Each row was made from one path, in order. Every step used is in the known rows, and no mark comes twice. Write each row's path.
Known rows
pora -> padi -> gulan:  .02 -.32  .25 -.14  .03 -.12 -.07 -.09  .04  .00 -.02 -.01 -.07  .04 -.04  .09 -.17  .07 -.07 -.20  .12 -.10
zopes -> visu -> gulan -> padi:  .23  .14 -.24 -.08 -.03 -.14 -.02  .11  .08  .01  .04  .01 -.17  .13  .11 -.22 -.06 -.01  .14  .24 -.12  .01
gebar -> zopes -> pulo:  .05  .29 -.03 -.15  .05 -.01  .08  .04  .00  .09  .08  .01 -.08 -.04  .07 -.09 -.47 -.08  .14  .02 -.05  .16
gulan -> gebar -> zopes:  .04  .56 -.06 -.05  .14 -.08  .06  .16 -.07 -.12  .12 -.07  .28  .06 -.06 -.35 -.39 -.06  .05  .22  .02  .15
pora -> padi -> zopes: -.02 -.10  .16 -.07  .08 -.16  .00  .05 -.02  .15 -.08  .03  .11 -.08  .03  .06 -.23  .00 -.18 -.15  .05  .01
pora -> padi -> voge:  .18 -.09  .28 -.12  .16 -.06 -.07 -.17 -.03  .33 -.16 -.15  .09  .11  .00  .15 -.10 -.09 -.12  .00  .09 -.05
gebar -> zopes:  .03  .26 -.04 -.10  .12  .00  .02  .04  .04 -.12  .02 -.06  .13 -.03 -.02 -.13 -.30 -.05 -.02  .01 -.01  .15
pora -> padi:  .08 -.04  .14  .07  .05 -.07 -.01  .00 -.08  .21 -.08 -.08  .06  .07  .01  .10 -.13  .00  .01 -.01  .03 -.03
gulan -> padi: -.08  .00 -.07 -.08  .00 -.12  .00  .09 -.16  .26  .10  .00 -.06 -.02 -.01 -.07  .15 -.03  .09  .08 -.09 -.04
padi -> gulan: -.07 -.29  .13 -.25 -.03 -.04 -.06 -.11  .13 -.24  .05  .08 -.15 -.03 -.06 -.01 -.04  .07 -.09 -.20  .10 -.07
gebar -> zopes -> pulo -> voge:  .15  .21  .04 -.23  .09  .08  .03 -.04  .10  .11 -.03 -.05 -.13 -.05  .06 -.11 -.58 -.15  .02  .01  .06  .11
visu -> gulan:  .22  .12 -.06  .00 -.08 -.11 -.08  .12 -.02  .03  .05  .00 -.11  .12  .08 -.11  .03 -.01  .02  .26  .00  .02
zopes -> visu:  .11  .03 -.14 -.04  .04  .05  .04 -.08  .24 -.25 -.09  .02 -.01  .03  .04 -.04 -.21  .02  .05 -.04 -.05  .03
pulo -> gulan -> padi -> zopes -> visu: -.10 -.22 -.17 -.21  .06 -.17 -.01 -.05  .14 -.21  .20  .16 -.07 -.16  .11 -.17  .00  .10 -.17 -.20  .01 -.09
gebar -> zopes -> visu -> gulan:  .29  .39 -.21 -.14  .09 -.03 -.01  .07  .23 -.31 -.01 -.04  .03  .10  .09 -.26 -.46 -.03  .03  .17 -.05  .19
visu -> gulan -> pulo:  .23  .06 -.10 -.05 -.13 -.09 -.10  .12 -.04  .19  .14  .03 -.18  .12  .07 -.15  .12 -.06  .10  .33 -.08  .09
zopes -> visu -> gulan -> pulo -> voge:  .41  .03 -.17 -.17 -.05  .06 -.08 -.04  .30 -.06 -.08 -.01 -.23  .12  .09 -.19 -.19 -.09  .03  .23 -.04  .06
visu -> gulan -> gebar -> zopes -> pulo:  .28  .65 -.10 -.07 -.02 -.18  .03  .26 -.13  .07  .22 -.01 -.02  .17  .10 -.42 -.46 -.10  .20  .48 -.02  .15
visu -> gulan -> gebar -> zopes -> pulo -> voge:  .37  .57 -.04 -.16  .01 -.11  .00  .20 -.04  .08  .12 -.07 -.07  .16  .08 -.42 -.55 -.16  .09  .46  .08  .11
zopes -> pulo -> pora -> padi:  .00 -.02  .11 -.13 -.03 -.14  .09  .05 -.05  .48 -.06 -.03 -.19 -.03  .07  .21 -.29 -.06  .19 -.03  .01  .05
zopes -> pulo -> voge:  .12 -.05  .09 -.17 -.03  .09  .02 -.08  .07  .24 -.06  .01 -.28 -.03  .07  .02 -.31 -.12  .05  .00  .07 -.05
visu -> gulan -> gebar:  .24  .40 -.08  .05 -.06 -.17 -.02  .23 -.13 -.01  .15 -.01  .04  .20  .04 -.34 -.09 -.04  .08  .46  .03  .02
padi -> zopes -> pulo: -.09 -.03  .03 -.22 -.04 -.10  .07  .06  .01  .10  .05  .19 -.17 -.16  .10 -.03 -.29 -.03 -.04 -.11 -.02  .05
pora -> padi -> zopes -> visu:  .07 -.07  .04 -.10  .11 -.10  .03 -.01  .18 -.05 -.15  .05  .08 -.05  .06  .01 -.41  .03 -.14 -.19  .01  .03

Which path is each row?
 .32  .39 -.21  .01 -.01 -.09  .02  .14  .11 -.24  .04  .00  .01  .22  .08 -.35 -.28  .00  .12  .36 -.03  .05
zopes -> visu -> gulan -> gebar
-.01 -.21  .14 -.11  .02 -.18  .02 -.04 -.01  .17  .11  .12 -.11 -.11  .15  .05 -.33  .05 -.11 -.20  .09 -.06
pora -> padi -> zopes -> pulo -> gulan
-.10 -.20  .00 -.20 -.04 -.12  .04 -.04  .07 -.06  .21  .23 -.19 -.19  .16 -.05 -.21  .06 -.13 -.20  .06 -.04
padi -> zopes -> pulo -> gulan
 .30  .36 -.25 -.19  .04 -.02 -.02  .06  .22 -.18  .06 -.02 -.03  .09  .09 -.28 -.39 -.07  .10  .23 -.12  .24
gebar -> zopes -> visu -> gulan -> pulo
 .02 -.06  .09 -.26  .10 -.12 -.06 -.07 -.12  .39  .01 -.07 -.03  .02 -.02 -.02  .19 -.13 -.05  .09 -.02 -.07
gulan -> padi -> voge
 .14  .58 -.16 -.07  .16 -.02  .10  .10  .12 -.33  .05 -.05  .27  .09 -.02 -.39 -.56 -.04  .09  .18 -.02  .17
gulan -> gebar -> zopes -> visu
 .31  .10 -.23 -.09 -.08 -.02 -.04  .02  .20 -.07  .03  .04 -.18  .14  .11 -.18 -.09 -.03  .14  .24 -.13  .10
zopes -> visu -> gulan -> pulo
 .33 -.01 -.03 -.15 -.10  .00 -.14  .05  .06  .20  .02 -.04 -.23  .10  .06 -.15  .03 -.14 -.01  .31  .02  .03
visu -> gulan -> pulo -> voge
 .26  .60 -.10 -.02  .03 -.18 -.01  .27 -.10 -.11  .17 -.06  .14  .18  .02 -.44 -.31 -.07  .07  .45  .02  .15
visu -> gulan -> gebar -> zopes
 .03 -.35  .21 -.19 -.02 -.09 -.08 -.12  .04  .16  .05  .02 -.13  .03 -.05  .07 -.08  .02  .01 -.13  .04 -.04
pora -> padi -> gulan -> pulo
 .04 -.05  .24 -.10  .05 -.17 -.02  .00 -.04 -.03  .06 -.02  .06  .12 -.09 -.10 -.27  .04  .01 -.03  .14 -.08
pora -> padi -> gulan -> gebar
 .05  .08 -.09 -.18 -.06 -.30 -.07  .25 -.13  .20  .14  .10 -.12 -.03  .08 -.23  .08 -.04 -.08  .22 -.06  .02
visu -> gulan -> padi -> zopes
-.01  .22  .09 -.32  .04 -.12  .05  .03  .02 -.19  .22  .07 -.06  .03 -.05 -.30 -.53 -.02  .10  .01  .08  .07
padi -> gulan -> gebar -> zopes -> pulo
-.08 -.29  .22 -.28  .02 -.19 -.02 -.03  .09  .08 -.09 -.05 -.07 -.05 -.08  .19 -.13  .03 -.07 -.21  .15 -.01
pulo -> pora -> padi -> gulan
-.09 -.02 -.15 -.24  .06 -.16  .04  .08  .10  .00  .02  .13 -.04 -.14  .04 -.17 -.12  .00 -.07 -.09 -.10  .02
gulan -> padi -> zopes -> visu
 .11  .29 -.17 -.15  .16  .05  .05 -.03  .25 -.32 -.05 -.05  .10  .00  .03 -.17 -.49 -.01  .01 -.04 -.05  .18
gebar -> zopes -> visu
 .00 -.08  .17 -.11  .02 -.16  .05  .06 -.05  .31 -.03  .09 -.10 -.08  .09  .08 -.40 -.03 -.03 -.13  .01  .02
pora -> padi -> zopes -> pulo
 .11  .33 -.19 -.06  .16 -.04  .04 -.05  .16 -.51  .23  .01  .20  .05  .05 -.38 -.40  .07 -.03  .06  .08  .03
pulo -> gulan -> gebar -> zopes -> visu
-.03 -.01  .19 -.27 -.03 -.24  .09  .06 -.04  .27  .06  .02 -.17  .00 -.01  .03 -.41 -.03  .19 -.01  .11  .00
zopes -> pulo -> pora -> padi -> gulan -> gebar
 .26 -.04 -.12 -.32 -.02 -.04 -.06  .02  .33 -.14 -.09  .11 -.16 -.06  .10 -.22 -.29 -.08 -.19  .07  .01  .09
padi -> zopes -> visu -> gulan -> pulo -> voge
 .05  .10  .01 -.35  .14 -.12  .00 -.13 -.05  .22  .24  .00 -.13 -.04  .11 -.13 -.26 -.09  .01  .01  .03  .01
gebar -> zopes -> pulo -> gulan -> padi -> voge
 .13 -.01  .01 -.24 -.08 -.28 -.07  .20  .00  .36  .02  .03 -.11 -.02  .06 -.02 -.03 -.08 -.05  .19 -.01  .16
visu -> gulan -> pulo -> pora -> padi -> zopes
-.09 -.19 -.09 -.04  .01 -.14 -.05 -.05 -.09  .03  .27  .06 -.10 -.05  .06 -.10  .23  .07 -.04 -.05  .02 -.15
pulo -> gulan -> padi
 .05 -.42  .15 -.39 -.05  .06 -.11 -.19  .21 -.07  .01  .05 -.27 -.06 -.09 -.04 -.04 -.05 -.13 -.15  .12 -.05
padi -> gulan -> pulo -> voge
-.19 -.06 -.04 -.21  .02 -.22  .01  .15 -.09  .19  .09  .11 -.02 -.17  .00 -.12  .06 -.02 -.11 -.06 -.06  .00
gulan -> padi -> zopes
 .06  .22 -.02 -.32  .11 -.07  .04 -.02  .24 -.55  .10  .03  .10  .05 -.08 -.36 -.53  .04 -.01 -.04  .08  .08
padi -> gulan -> gebar -> zopes -> visu
 .01  .02  .12 -.07  .04 -.22  .06  .04 -.09  .16  .19  .12  .01 -.05  .11 -.12 -.42  .04 -.05 -.05  .11 -.06
pora -> padi -> zopes -> pulo -> gulan -> gebar
